Known rows, with every step that occurs:
G -> U -> W -> K: [24.5,15.6,13.1,-63.3,27.3,-15.2,-2.2,16.1,17.4,-14.3,31.9,0.2,69.3,29.1,-20.8,7.4,18.8,8.2,-2.6,23.0,7.3,21.8,-11.3,-2.4,21.9]
J -> U -> G: [29.8,10.2,-18.9,-18.0,36.5,-18.9,-5.6,41.1,-15.0,-19.8,-0.9,-9.7,33.1,-5.1,-20.8,-5.9,-10.9,-26.1,-11.2,31.3,-19.6,-43.8,3.0,-25.0,13.0]
G -> U -> E -> K -> W: [-17.8,-7.0,-26.3,-17.3,4.1,31.1,-7.7,24.4,12.9,32.7,24.0,21.9,31.1,19.6,6.5,-0.4,-3.5,-17.2,-20.1,16.5,-0.6,19.7,-15.5,-40.3,-15.7]
J -> K -> E: [13.7,6.3,-6.9,-25.5,13.9,20.7,0.9,36.3,2.7,19.6,-9.9,-4.6,3.5,14.5,-30.0,-36.0,2.2,-14.4,-31.2,22.3,4.3,-63.2,-14.3,-19.5,-18.6]
W -> K -> E: [15.8,-3.7,29.3,-30.5,1.6,33.9,3.5,22.0,20.7,12.3,1.4,-10.8,44.9,13.6,-41.1,-10.7,24.8,-6.2,-38.2,-0.9,0.9,-19.2,-17.1,0.0,3.3]
K -> J -> U -> E -> M: [-8.9,10.9,-16.0,-15.8,5.8,-5.4,-3.9,-0.5,0.1,5.6,-24.6,19.0,36.0,26.5,-2.3,7.5,-17.3,-35.5,-15.3,32.5,-18.8,-18.4,-9.4,-42.2,-21.0]
M -> E -> U -> J: [-24.2,2.2,-2.4,-5.9,56.1,15.7,-28.1,17.3,-11.8,-17.8,-2.6,21.4,-1.4,8.6,8.8,24.8,2.0,-27.9,-7.1,9.0,2.1,52.0,-31.1,-23.8,7.1]
K -> W -> U -> E -> M: [-12.8,-10.8,-24.3,-15.0,22.3,3.0,-0.5,5.2,-19.0,43.9,-0.9,32.4,27.0,21.9,9.4,2.1,18.0,-20.2,-9.1,33.1,26.3,23.9,-8.4,-17.7,6.6]
W -> K -> E -> U -> G: [-5.2,1.8,28.2,-45.4,-9.1,27.3,-8.1,14.9,34.0,5.2,-12.8,15.5,36.0,26.9,-2.3,10.3,13.0,15.3,-39.7,-12.8,19.7,6.5,-26.1,-1.7,28.1]
E -> U -> W -> K: [17.5,16.7,11.9,-63.8,37.2,-36.5,-30.7,11.2,28.4,-7.9,13.1,25.2,43.4,50.2,-12.6,9.7,39.3,1.6,-14.5,10.7,16.1,35.2,-20.5,-10.6,28.1]
E -> K -> J: [1.1,0.2,-12.1,-36.3,9.4,31.7,-9.9,22.5,18.8,34.3,-10.0,10.5,30.1,33.1,-29.1,-11.4,10.1,-35.1,-35.2,20.4,-18.4,-14.4,-1.9,-47.7,-30.0]
U -> J -> K: [22.9,15.6,-6.9,-12.9,53.5,-24.1,-35.1,29.5,-18.0,-8.6,-3.2,-4.4,-4.7,15.6,-24.2,-18.6,10.3,-21.4,0.5,29.4,8.7,-27.9,-0.6,-11.6,7.3]
G -> U -> W -> K -> E -> M -> Y: [-29.0,-8.9,16.7,-56.3,-16.5,4.7,14.0,-7.1,5.8,-9.1,17.2,37.0,56.3,55.0,3.0,13.9,7.1,0.7,-40.4,2.6,23.6,49.8,-25.2,7.9,4.7]
E -> K -> W -> U: [5.6,-30.3,-23.2,-28.9,21.1,7.4,10.2,32.6,-14.4,63.1,12.1,27.0,14.9,20.7,-14.2,-13.0,41.0,-41.3,-27.3,25.2,16.0,6.4,0.5,-41.4,-4.7]
W -> K -> J -> U -> E -> M: [10.7,23.4,16.2,-34.2,-7.0,-14.1,1.7,-17.9,19.3,11.0,-26.6,31.9,55.8,27.9,-5.3,27.8,7.9,-15.7,-23.2,9.4,-6.4,-5.8,-13.0,-26.2,0.4]
E -> M -> Y: [-16.2,4.3,-23.4,-27.1,34.4,-8.0,-14.2,6.2,-14.2,-4.4,1.5,36.0,39.2,38.9,-23.8,-24.0,10.6,-45.7,-37.2,19.7,2.2,17.6,-11.7,-0.6,-24.0]
K -> E: [-5.0,-14.8,-2.8,-11.4,12.1,43.8,-2.1,38.7,1.6,5.9,4.3,-24.2,24.2,11.1,-37.8,-29.9,-1.5,-25.3,-31.1,20.9,-10.7,-31.6,-14.9,-17.9,-17.8]
M -> E -> U: [-11.7,15.3,-14.9,-28.9,50.3,24.5,-8.8,17.9,8.6,2.2,-2.9,31.8,20.3,7.2,-2.3,5.9,8.5,-27.4,-22.9,10.6,-3.2,28.0,-35.0,-29.2,-15.1]
K -> E -> U -> J: [-42.2,-34.7,10.8,-3.1,13.7,23.4,-30.7,27.7,-5.1,-13.1,-2.4,-12.5,-9.8,40.0,-8.3,-9.2,0.5,-31.4,-18.2,8.8,6.2,17.2,-27.2,-22.1,2.5]
K -> W -> U: [16.4,-24.6,-20.9,-20.4,34.9,17.0,22.9,23.7,-22.9,46.8,16.8,10.7,30.9,7.3,-27.3,-12.9,39.1,-35.6,-3.3,28.3,12.9,-14.2,8.9,-26.2,-2.8]
K -> W -> U -> G: [19.8,-12.8,-22.4,-21.0,30.4,18.4,18.1,27.9,-23.6,39.2,7.1,12.5,33.1,-4.4,-6.8,6.4,19.8,-10.9,-1.1,25.5,20.0,-14.9,15.9,-18.6,23.5]
E -> K: [7.1,-0.1,-17.0,-32.4,31.5,0.6,-29.1,40.8,8.1,14.2,6.5,4.2,22.7,26.0,-29.8,-32.3,14.0,-35.6,-38.0,27.5,-10.9,-1.2,-16.0,-28.5,-13.8]
K -> J -> U: [18.8,-3.2,-11.8,-20.0,17.8,9.1,18.7,19.3,-6.1,9.2,-7.0,-4.3,37.2,12.5,-38.7,-6.4,2.7,-50.7,-9.9,27.2,-33.5,-57.3,8.5,-51.8,-28.9]
J -> U -> W -> K -> E -> M: [6.7,-10.6,14.7,-43.0,-4.3,-27.8,3.4,9.0,9.7,-5.6,-3.9,14.3,24.4,43.2,-9.0,2.6,21.5,-9.6,-46.8,16.4,6.9,2.7,-23.2,-18.0,18.4]
M -> E: [12.7,21.2,-16.3,-15.0,57.4,35.1,-0.5,28.7,-4.3,-0.5,3.6,8.6,32.6,-17.7,-20.7,5.0,1.9,-23.4,-20.9,19.8,-15.7,2.2,-19.3,-18.3,-13.1]
W -> K -> J -> U: [38.4,8.4,20.9,-38.1,7.6,0.4,24.3,3.4,15.7,14.3,-8.5,9.3,58.7,13.5,-42.3,11.1,29.0,-31.7,-17.9,5.2,-20.7,-45.4,5.2,-34.1,-8.6]

Rows:
[34.3,-2.5,-24.0,-34.6,36.2,-6.5,23.8,21.8,-20.2,62.7,3.4,28.5,8.6,10.2,-18.1,-20.8,43.6,-25.1,-4.8,29.8,29.8,-45.5,9.5,-27.3,-5.4]	J -> K -> W -> U
[-24.8,-9.3,-2.7,-26.4,3.0,35.7,-14.3,30.6,13.3,-0.1,-11.5,2.8,13.5,27.1,0.9,-7.3,-12.9,-3.3,-31.9,9.5,7.6,-5.3,-22.7,-18.4,8.1]	K -> E -> U -> G
[-11.8,-0.8,-5.3,-39.1,7.7,10.4,-7.2,25.5,16.8,23.0,-17.0,17.4,-9.6,37.9,-10.3,-32.9,9.4,-17.5,-34.0,12.4,17.1,-37.4,-28.4,-28.4,-19.4]	J -> K -> E -> U
[-9.0,-10.6,28.7,-44.1,-4.5,25.2,-5.1,11.3,33.9,13.7,-4.1,13.4,31.6,37.0,-22.6,-9.3,31.6,-9.9,-41.7,-10.1,11.8,5.3,-34.3,-9.7,1.4]	W -> K -> E -> U
[-11.1,21.4,-19.3,-17.4,32.7,-6.1,-39.4,14.0,4.2,-6.0,-8.1,10.4,35.4,27.3,-6.2,-15.5,-10.3,-15.9,-18.2,34.8,0.0,16.5,-24.5,-6.1,-3.9]	U -> E -> M
[-23.8,-9.6,1.8,-12.9,10.3,4.7,-24.8,12.3,-11.7,4.9,-24.6,6.9,-28.3,40.4,-4.8,-30.6,3.9,-16.0,-34.9,21.5,24.2,-13.9,-19.4,-11.7,-0.4]	U -> J -> K -> E -> M
[-4.7,16.1,-12.5,-20.6,25.4,14.1,-15.8,30.9,0.4,-15.1,19.1,-14.1,58.8,6.8,-8.8,-5.2,-27.8,-11.2,8.9,37.5,-11.0,3.7,-18.4,-11.0,-6.6]	G -> U -> E
[17.8,-4.7,-21.6,-39.3,13.3,-26.1,-3.9,32.1,2.9,13.1,0.5,12.5,18.2,38.8,-11.9,14.5,0.7,-37.4,-23.5,35.2,-25.9,-18.2,2.9,-68.8,-9.8]	E -> K -> J -> U -> W
[4.7,-15.1,-24.9,-23.4,31.8,35.1,25.7,26.4,-18.2,67.5,5.5,47.1,7.8,-8.7,8.8,20.3,31.7,-31.7,-34.3,14.5,12.8,29.7,-13.8,-45.2,-5.8]	M -> E -> K -> W -> U
[-14.1,-13.6,1.2,-11.4,34.2,9.2,-17.6,26.8,-17.5,-29.5,21.1,-24.7,31.8,18.8,-21.7,-13.8,-8.5,-29.3,10.9,32.2,-5.3,15.0,-7.6,-11.2,2.9]	G -> U -> J
[-20.2,-23.5,6.3,-23.3,7.3,-12.8,-6.6,17.4,-36.9,22.1,-27.1,9.1,-26.1,38.0,9.1,-18.7,7.9,-19.3,-19.0,37.9,42.5,-1.6,-18.1,-7.9,16.5]	W -> U -> J -> K -> E -> M
[-4.6,19.4,-20.9,-37.6,61.7,-1.3,-19.4,22.4,4.1,-11.3,8.2,31.9,16.1,18.5,12.0,27.3,2.3,-9.6,-13.3,21.9,2.5,46.5,-31.4,-32.0,5.9]	M -> E -> U -> W
[29.4,16.8,22.5,-44.9,12.1,31.5,8.7,-1.6,29.0,23.9,-6.3,9.9,66.8,20.1,-44.8,7.0,34.0,-11.4,-18.0,1.1,-8.0,-22.6,2.7,-15.8,-7.9]	W -> K -> J
[-10.3,3.4,-10.6,-35.0,2.8,13.7,-3.7,13.9,8.5,25.4,-24.6,17.9,-6.6,38.2,-16.5,-48.4,10.5,-15.3,-52.3,24.8,18.4,-37.3,-22.5,-14.8,-23.1]	J -> K -> E -> M
[8.8,-4.0,-25.5,-24.8,27.6,37.9,22.9,28.8,-18.5,58.8,-3.5,50.0,11.0,-19.8,29.0,39.5,12.1,-6.8,-33.1,11.5,19.7,30.5,-7.5,-38.1,21.0]	M -> E -> K -> W -> U -> G
[51.2,16.4,7.1,-45.3,40.3,-56.8,-6.0,27.1,2.7,-17.7,17.6,2.8,47.7,18.9,-29.5,13.5,28.1,-15.7,-9.8,25.3,-7.9,-14.4,-3.5,-18.5,26.9]	J -> U -> W -> K
[38.8,9.3,-26.5,-36.1,31.4,-3.8,20.7,23.8,-20.2,54.0,-5.7,31.0,11.4,-0.8,1.4,-0.6,25.3,2.1,-4.2,27.0,36.0,-44.7,17.9,-20.9,23.2]	J -> K -> W -> U -> G
[-28.3,13.1,-16.4,-30.0,15.6,5.6,-20.1,8.7,5.3,-10.4,4.4,8.7,49.9,31.2,4.6,-17.6,-23.1,-13.5,-9.8,39.3,3.1,30.7,-27.0,-8.1,-9.3]	G -> U -> E -> M
[23.5,9.6,-12.9,-22.2,14.8,11.5,15.4,21.4,-3.5,1.5,-15.5,-1.2,40.9,1.1,-19.6,12.9,-14.7,-25.0,-7.8,23.7,-25.4,-57.5,14.7,-43.6,-1.2]	K -> J -> U -> G
[-16.9,-14.9,8.5,-15.8,2.9,22.7,-1.5,29.3,-15.2,-5.2,1.9,-17.9,-5.3,21.0,-8.3,-18.6,-14.5,-10.8,-6.6,24.2,12.3,-25.8,-15.8,-15.1,-3.2]	G -> U -> J -> K -> E
[18.1,-1.2,-17.7,-0.7,45.4,3.0,-13.5,15.1,-14.4,22.8,5.3,17.2,-15.4,12.9,-21.4,-13.4,34.5,-20.8,-5.9,11.7,16.5,-33.7,10.9,-27.0,-0.4]	U -> J -> K -> W
[-22.5,-18.1,-7.5,-34.6,15.8,7.1,-20.2,34.2,10.2,-6.7,8.9,0.6,8.5,49.2,-4.8,-5.5,-0.4,-12.6,-22.7,22.1,5.8,11.5,-27.5,-31.2,2.2]	K -> E -> U -> W
[-6.6,26.1,-16.2,-29.6,45.6,28.1,-12.4,19.8,7.8,-4.4,-10.9,34.4,22.6,-3.3,17.2,24.8,-11.4,-1.8,-21.0,8.2,3.7,28.2,-27.9,-21.1,12.2]	M -> E -> U -> G
[-2.8,11.8,-32.5,-23.7,23.5,-28.8,9.2,-3.2,-34.5,52.3,-9.4,77.9,15.7,25.9,23.4,13.7,15.9,-22.3,-12.8,22.7,44.4,6.2,-3.2,-9.1,-3.2]	J -> K -> W -> U -> E -> M -> Y
[8.1,30.8,16.6,-60.0,27.2,20.6,6.1,-14.5,34.9,15.7,-9.9,52.4,43.5,25.8,12.1,64.2,25.4,11.0,-16.1,-8.6,7.0,46.1,-20.9,-34.0,10.4]	M -> E -> U -> W -> K -> J
[-6.3,10.8,-7.5,-40.9,3.4,13.1,-12.0,27.9,15.9,15.3,-25.7,20.7,-7.2,27.7,8.1,-14.1,-8.4,8.6,-32.5,11.1,24.3,-36.6,-22.1,-20.3,7.9]	J -> K -> E -> U -> G
[3.8,6.6,-4.5,-25.9,35.2,-11.8,-15.9,23.6,-15.2,-14.1,9.3,-5.8,9.8,20.8,-12.9,-21.2,-2.4,-19.0,10.5,34.5,11.2,-16.2,-5.7,-13.7,2.0]	G -> U -> J -> K
[-10.9,14.7,-25.9,-7.2,27.4,-44.1,-15.8,13.4,-29.3,-20.2,-3.8,37.2,38.9,23.2,1.0,9.2,-20.1,-49.0,-21.4,27.3,-10.6,8.1,-18.1,-13.5,-12.0]	J -> U -> E -> M -> Y
